Each row was made from one walk, in order. Every step used is in the known rows, and no mark comes twice. Write each row's walk.
Known rows
w/m/v:   4.4   1.8  36.8 -25.0  12.6   8.8  -1.7  -0.7   6.9  17.9  12.6 -35.7  -3.8 -39.5 -33.1 -13.2 -11.3   2.2  38.1   8.5 -10.3  -9.8   7.0 -19.2 -12.3 -28.8
c/m/p/t: -24.3 -15.0  34.3 -22.6  16.9 -23.8  30.9  17.6   5.5  -3.3  -9.0 -42.1  18.2  -0.6 -11.9  18.4  -7.8   6.7  17.7  -8.4   5.1   7.7  20.0   7.3  -3.4 -12.3
v/m/c/t:  18.8   0.5  33.9  -7.9 -19.7 -31.7  21.3  15.2  20.4  -0.4  20.2  16.8  38.1 -10.3 -17.1  37.1 -48.8 -16.2 -22.8  16.5 -18.8  30.3   3.8  -2.2  -6.8 -21.4
p/t/c/m:  12.6  14.7  19.3 -36.5 -21.7  -4.0  10.0  -3.3   8.1  18.7   7.7 -47.2  22.3  -6.2  27.1  12.7 -29.8   2.7  17.5  11.2  10.7   0.9  23.1  -1.1   9.1 -24.4
c/m: -16.5  -6.5   9.0 -11.0   9.8 -12.8  34.9   5.5  -5.7  -0.2  16.7 -34.0  23.5 -14.3 -13.0  20.2   8.3  -8.4  22.4  10.3  20.8  26.0  -3.2 -10.6  -1.7   1.2
p/m/c/t:  17.8  20.9  -3.7  -7.2   3.6 -15.2   5.2  -6.2  31.8 -14.6  11.2 -16.8  26.3  -2.1   0.3  19.7 -43.3  19.9  -5.0   3.8  -1.6  39.2 -15.8   2.7  13.1 -37.7
v/m/t/c:   2.5  18.1  37.4 -39.6 -16.5 -27.4  16.2  15.9  -2.9   8.8  -0.6 -18.4  40.3   4.6 -18.9  58.4 -62.3 -18.0  -7.4  19.9 -14.3  18.4   7.5   1.2  -1.0  -8.7
m/t: -17.5   3.4  25.4 -44.1  11.0 -15.3  40.1  21.0   6.6  -3.2   4.4 -62.5  14.9 -10.4 -27.8  51.3 -50.5   2.8   9.6  14.8 -21.5  19.8 -16.5  -6.8 -12.8 -10.0
t/v:  -5.2   2.3  26.6 -29.7  28.1  -4.2  13.7  -6.5  13.4  16.8  13.1 -49.1  -8.5 -13.1 -33.3  -1.9 -37.0  -7.2  43.2   3.5  -6.7  -2.2 -28.9 -29.2  -9.3 -19.7
c/m/w: -22.8  -7.5  23.9   9.4  24.9  -0.2  37.0   1.1   6.5   3.9  10.4 -44.5  -2.0 -15.4 -36.1  23.4  13.0   7.1  20.4   0.7  24.8  35.8  -1.1 -23.2 -20.1  -8.3
t/w/m/p: -16.3 -44.4  78.9 -21.0  32.1   8.6   9.4   7.5  13.3  11.2  -9.0 -63.5   3.8   3.2 -21.6  -9.6 -21.2  22.8  26.2   8.6  10.7 -13.2   3.9  -9.0  -2.3 -14.1
p/t/c:  13.9  12.1  34.2 -48.7 -20.9   3.3  10.8  -6.9  10.9  14.9   3.0 -55.1  14.9 -15.1  29.7  10.7 -43.2   4.9  16.8  15.9 -10.1 -13.7   8.3  -0.1  17.0 -23.4
c/t:   1.7  -1.2  21.0 -22.2  -2.0   8.8  33.7  15.7  27.8   0.3  20.6 -55.6  19.5 -28.2 -21.4  29.9 -30.7   4.6   4.7  11.3 -11.5  25.2 -24.3  -2.9 -18.9 -23.3
w/t/c/m/v:   9.7  -6.4  34.8 -38.5  12.4   2.5 -13.0 -18.3  -3.5  32.6  34.8 -60.6  33.2 -27.4   4.3  -8.3 -17.8 -25.4   7.7  29.6  34.6   7.2   5.9 -23.5   9.8 -15.9
m/t/c:   4.0  21.7  31.5 -55.4  -1.1 -28.4  20.0  11.1   1.1   5.8  10.0 -66.4  20.8   1.3 -14.9  44.6 -64.6  -6.4   2.7  18.7  -6.9  11.3  -8.9 -12.1   8.7 -28.8
c/t/v/m/w:   5.3  11.0  27.7  -2.8   9.5  11.0  13.5  10.9  43.4  23.9  11.2 -34.3   0.1 -11.2 -60.0  29.1 -53.0   5.2  11.1  -4.3  -6.3  30.1 -11.5 -19.6 -52.1 -36.9
m/p/t: -23.8 -21.8  64.2 -45.3  18.0 -15.6  29.7  15.8  13.7  -8.4 -23.4 -57.7   7.5 -10.0  -6.2  15.2 -31.8  14.9  15.7  -7.4 -31.6 -19.1   2.0  14.3   6.6 -14.2
v/m: -11.6  -9.9  38.9 -17.7  -7.5  -6.3  28.3   8.2  -2.9   0.1  -1.3  -2.5  34.4 -18.3 -13.3  36.8 -19.8 -16.0   7.4  17.0 -19.1  13.1  -8.3   2.4  -0.3  14.6
c/t/p/m: -12.8   8.2  13.6 -23.0   7.1  28.7  20.0  10.8  38.4   3.6   8.7 -43.8  26.5  -2.3 -33.6  40.1 -34.0   9.1  -0.8 -21.0  -6.5  32.6 -22.2  25.7   4.8 -29.2
m/c/t/v:  29.9   9.2  22.7 -16.3   6.5 -34.9  11.8   3.7  38.0  11.5  41.2 -23.8   4.0  -7.8 -29.1   5.9 -62.9  -6.7  -2.0   6.6  -7.0  21.4 -13.6 -28.7 -10.8 -58.5
c/m/w/t/v: -23.3 -15.1  23.1   4.0  45.0  12.0  14.6  -6.2  17.4  22.3  15.7 -56.2  -0.1 -16.0 -39.1  -0.6  -6.4   3.5  27.8   4.1  40.2  31.4   1.0 -33.3 -38.4 -13.3
c/t/m/p:  -7.2  -9.2  28.8 -27.8  26.0  -4.0  21.5  22.5  28.7  -0.7  24.5 -60.7  16.3 -10.6 -30.6   8.7 -51.6 -13.6  12.1  -3.5   2.8  24.1 -13.4   4.6 -24.1 -49.3
v/m/p/t: -20.7 -16.7  63.8 -31.3  -1.4 -17.3  24.6  20.4   7.7  -2.7 -28.4 -10.7  29.7  -4.5 -12.5  34.3 -36.6  -0.9   3.8  -1.3 -33.3  -6.4  15.7  21.3  -3.4   3.1
v/m/t: -15.5   3.7  33.2 -29.7  -7.4 -17.7  31.3  24.2   1.1   0.6  -5.7 -14.8  35.4  -4.1 -29.7  63.2 -50.5  -9.9  -1.3  16.3 -26.0  26.2  -0.2   6.8 -18.4   5.7
c/m/p/t/v: -19.9  -7.9  30.6 -23.9  25.3 -24.7  19.3  12.8  12.4   9.1  -7.0 -43.2   7.0   6.0 -24.9  10.0 -20.0   5.8  28.8 -15.0   9.3   3.2  19.1  -2.7 -13.6 -23.0
w/m: -14.1  -6.4  26.0 -23.0  19.9   2.1  15.2  12.2   8.8  -4.3   1.1 -36.5  14.9 -31.0 -15.1 -13.9 -20.8   9.5  41.0  11.7   3.8  -7.2  -1.3  -7.5  -7.6 -14.5

Write each row's walk
  1.4  38.1   0.1 -39.1   6.9 -10.9   0.6  -3.8   8.3  -7.3 -11.3 -52.3  28.7  11.7  -1.9  40.8 -57.3  19.4  10.8   6.5   3.1  26.6 -13.5   5.1  20.0 -25.6 -> p/m/t/c
 11.0  15.3  20.7 -28.7  -4.9 -26.5  10.5  -6.9 -12.5  11.5  24.7 -42.1  29.2  -4.4   4.2  12.3 -13.3 -19.2  12.9  15.5  31.1  11.5   2.7 -16.7  28.0 -22.3 -> t/c/m
 22.0  10.5  18.9 -12.7  17.4 -25.3  -2.4  14.5  40.2   9.2  26.2 -18.1   8.0 -15.3 -32.1 -23.3 -61.5   7.4  23.3   4.8   7.5   6.4  10.1 -22.4 -24.2 -62.5 -> w/m/c/t/v
 24.4   0.1  26.5 -16.7  -3.4 -33.3  26.4   9.2  29.4  -3.1  38.2 -22.7  18.3 -16.9 -12.4  18.6 -47.4  -5.3 -16.5  14.9 -12.0  26.6 -12.5 -15.5   0.7 -43.7 -> m/c/t
-25.7 -17.7  55.2 -31.2  38.2 -20.4  14.0  22.5   9.2 -13.8 -16.3 -42.4  13.9 -18.2 -29.3 -15.2 -26.1  11.4  34.9  -3.5  -3.0 -19.8   6.1   1.9   0.2 -22.6 -> w/m/p
-18.7  -9.0  52.6   2.0   6.0   6.9  31.4   4.7   8.1   3.9  -8.8 -12.8   9.6 -18.2 -36.7  38.0 -15.4   0.0   5.5   7.0 -15.1  22.5  -6.1  -9.8 -19.5   6.0 -> v/m/w
-18.0   7.6  33.0 -30.4  15.4  30.8   4.6 -14.9  12.0  16.6   4.4 -32.4   6.1  -0.6 -37.1  29.8  -8.7  -4.1  13.0 -27.4 -18.3  12.6 -17.9  16.6  33.8 -16.8 -> t/p/m/v
-37.4  -0.6  35.3 -13.3  32.8  35.2  20.8  -8.4  22.9   1.7 -10.8 -40.5   1.9   5.5 -41.2  31.4 -12.3  14.2  13.9 -31.6  -4.5  21.6 -22.7  17.0  22.8 -14.2 -> t/p/m/w
 25.2  22.2  30.0 -30.2 -10.2 -20.3  -3.6 -16.6 -14.4  28.7  33.6 -41.3  13.0 -10.5 -10.1  12.1  -6.8 -25.3  11.5  12.5  21.1   9.0   8.4 -27.2  24.8 -33.0 -> t/c/m/v
-36.9 -39.7  50.4 -45.4  33.6  32.1  19.0  -0.3  12.5  16.7  18.1 -60.8  34.7 -25.2 -12.5   4.2 -24.0 -19.6   7.5   6.8   3.9   1.2 -19.3   8.1  13.7   6.9 -> w/t/p
 -6.7  -5.5  67.8 -38.3  -9.5 -25.4  11.3  14.3   4.1   3.4 -23.5 -13.7  33.8   2.0  -3.2  30.3 -45.9  -7.5  -1.5   0.7 -24.0 -11.3  21.0  17.8  10.5 -10.0 -> v/m/p/t/c
 -4.3   4.1  30.4 -20.4  13.5  -8.3   7.4  -1.6  10.7  21.4   4.9 -13.5   8.3  -5.8 -37.8  13.9 -43.4 -16.2  32.8   4.1 -11.4   4.9 -13.6 -20.1 -18.2  -8.9 -> t/v/m
 -6.5 -34.2  55.7 -15.1  17.1  27.0  10.9  -0.7  13.5  18.2   6.1 -58.4   5.3  -6.3  -9.4  -8.2 -16.9  20.7  30.8  20.8  16.4  -3.0  -1.5 -16.1  -7.6  -6.6 -> t/w/m
-21.2 -28.8  48.6 -18.7  16.1 -10.1  25.5  12.2   9.4   9.7  -8.2 -52.6  13.4  11.4  -9.8  18.0  -5.9  13.6  14.2  -4.6  13.6   7.6  22.1   2.7  -6.2  -9.8 -> c/m/p/t/w
-10.1   8.7  22.7 -11.6  33.3  27.3  -8.5 -25.8  20.0   1.5 -10.1 -60.2  14.7 -12.4  -1.2   2.4 -26.2  27.9  14.9   6.8  23.2  24.1 -17.7  -8.9   7.6 -17.0 -> p/m/w/t/c
-29.1   2.2  31.3 -40.3  25.0   2.2  19.3  31.2  19.2   5.7  -2.6 -44.8  18.0  -4.5 -47.0  19.9 -51.8   5.5  25.5  -8.2  -5.3   2.9   9.0   9.3 -12.7 -28.8 -> w/m/t/p
  6.8   1.6  22.1 -37.5  -1.4  26.7   6.6  -8.5  17.9  29.8  23.7 -51.4  -9.9 -24.1   5.3  -2.9 -37.7 -11.1  35.1   7.2 -15.9   1.4  12.4  -4.3 -21.4 -35.9 -> p/t/m/v
 17.2   2.2  21.6 -12.7   7.2 -23.1   8.7  18.5  32.1  -1.9  24.3 -16.8  20.4 -22.0 -20.2 -13.1 -48.3   7.6  11.3  10.8   4.4  10.0  11.3 -12.1 -13.9 -51.5 -> w/m/c/t
-16.8   7.8  22.9  -9.9  16.5  37.5  22.3   8.3  45.6   5.7   3.5 -49.9  10.9  -2.2 -48.3  41.7 -30.3  19.1  -1.5 -28.3  -3.5  38.8 -21.5  17.7  -8.3 -34.3 -> c/t/p/m/w
-17.3  -7.1  49.0 -35.3  34.7 -10.0   0.6  19.8  26.4   5.0 -23.8 -45.7  -0.2  -9.4 -26.6 -25.8 -49.6  22.3  47.9 -12.9  -7.5 -30.1  21.9   1.0 -19.6 -39.4 -> w/m/p/t/v
-12.0 -18.1  48.4 -36.4  10.2   4.0  32.9  11.7  12.4  15.4   6.2 -77.6   6.6   8.4 -25.2  50.2 -48.0  14.5   5.6  21.5  -9.2  21.5 -13.3 -12.1 -16.1  -5.7 -> m/t/w
  1.3   5.6  44.0 -35.1  10.9 -43.8   9.5   1.9 -12.2   2.6   9.9 -46.5  27.6   5.0  -7.0  11.3 -17.7 -16.6   9.6   3.8  26.0   1.8   7.1 -10.1  33.9 -28.9 -> t/c/m/p
-25.1 -21.2  43.5 -36.2  45.6 -16.5  20.3  10.5   0.8  -6.3  15.2 -54.7   7.9  -5.3 -18.2  -9.9 -38.6 -27.2  31.3  -2.4   3.6   4.0 -14.3  -0.6   1.7 -31.4 -> t/m/p
 -0.6   5.0  23.3 -37.3   4.9  13.3  13.5  -3.2  28.3  23.3  -0.8 -52.7  -8.2 -13.5  -3.2   2.4 -49.5  12.5  41.5   1.0 -19.9 -11.1  -1.8 -10.9 -21.5 -22.5 -> p/t/v
  6.7 -27.7  64.7 -16.1  11.7  31.7  -2.5 -10.5  12.2  35.9  15.3 -57.6  -9.4 -13.5 -25.1  -9.5  -9.8  14.9  29.3  18.9   5.4  -5.6   4.5 -25.6 -11.7 -17.8 -> t/w/m/v
 18.9 -14.1  45.4 -12.2  -0.1  35.4   2.8   6.3  37.9  33.1  24.2 -63.7   1.2 -17.3 -35.5   9.4 -28.8  20.4  10.7  13.3   4.5  16.3   0.8 -16.6 -35.2 -37.8 -> c/t/w/m/v
-37.0 -25.1  35.1  -1.2  39.9  21.0  27.6   1.1  14.3  18.0  15.7 -52.8  11.1 -13.0 -39.3  15.6   6.5  -3.1  12.5  -5.7  35.2  32.8   3.5 -10.9 -17.4  -4.7 -> c/m/w/t/p
-14.5  23.9  -4.3 -30.1  15.3  -1.4  16.2   3.2  13.4 -14.5 -16.6 -48.4  24.2   4.5 -11.7  46.1 -45.3  26.8  15.6   3.8 -10.1  33.8 -19.0  10.2   2.4 -10.3 -> p/m/t
  8.0  14.0   4.0 -11.9  11.3 -21.7   5.5 -15.9  14.5 -18.3   4.8 -12.0  22.5  -2.2   9.5  11.6 -30.7  14.7   6.5   7.5  -3.4  25.9 -18.7  -2.0  31.3 -22.4 -> p/m/c
-20.0   3.2  15.4  -3.9  49.4  33.8  -7.1 -23.4  31.2   6.7 -11.8 -58.8  -0.9 -12.5 -22.5  -2.5 -30.6  32.9  30.2  -2.5  17.1  26.1 -24.4 -15.3 -16.0 -15.3 -> p/m/w/t/v
 16.0   6.6  14.2 -23.4   5.9  19.1   9.9   4.6  27.7  24.4  47.1 -56.0   0.8 -26.8 -34.0   9.5 -39.8 -21.8  14.6   6.4  -2.8  30.6 -12.3 -12.4 -33.4 -53.7 -> c/t/m/v
  5.1  -1.2  25.2 -30.5  20.0  11.8   4.8 -12.8  -1.1  25.5  43.9 -48.0  -9.6 -25.6 -22.7  -7.5 -23.3 -36.9  35.2  10.3  -2.8  13.0 -12.3 -21.1 -10.0 -36.5 -> t/m/v
 10.1  11.4  19.7 -15.3   0.2   2.6  11.4  14.0  36.2  21.8  15.9 -28.6  15.7 -10.4 -46.2  27.6 -55.9  -4.6  13.6   1.6  -9.2  24.1 -13.6 -11.4 -40.9 -30.7 -> c/t/v/m
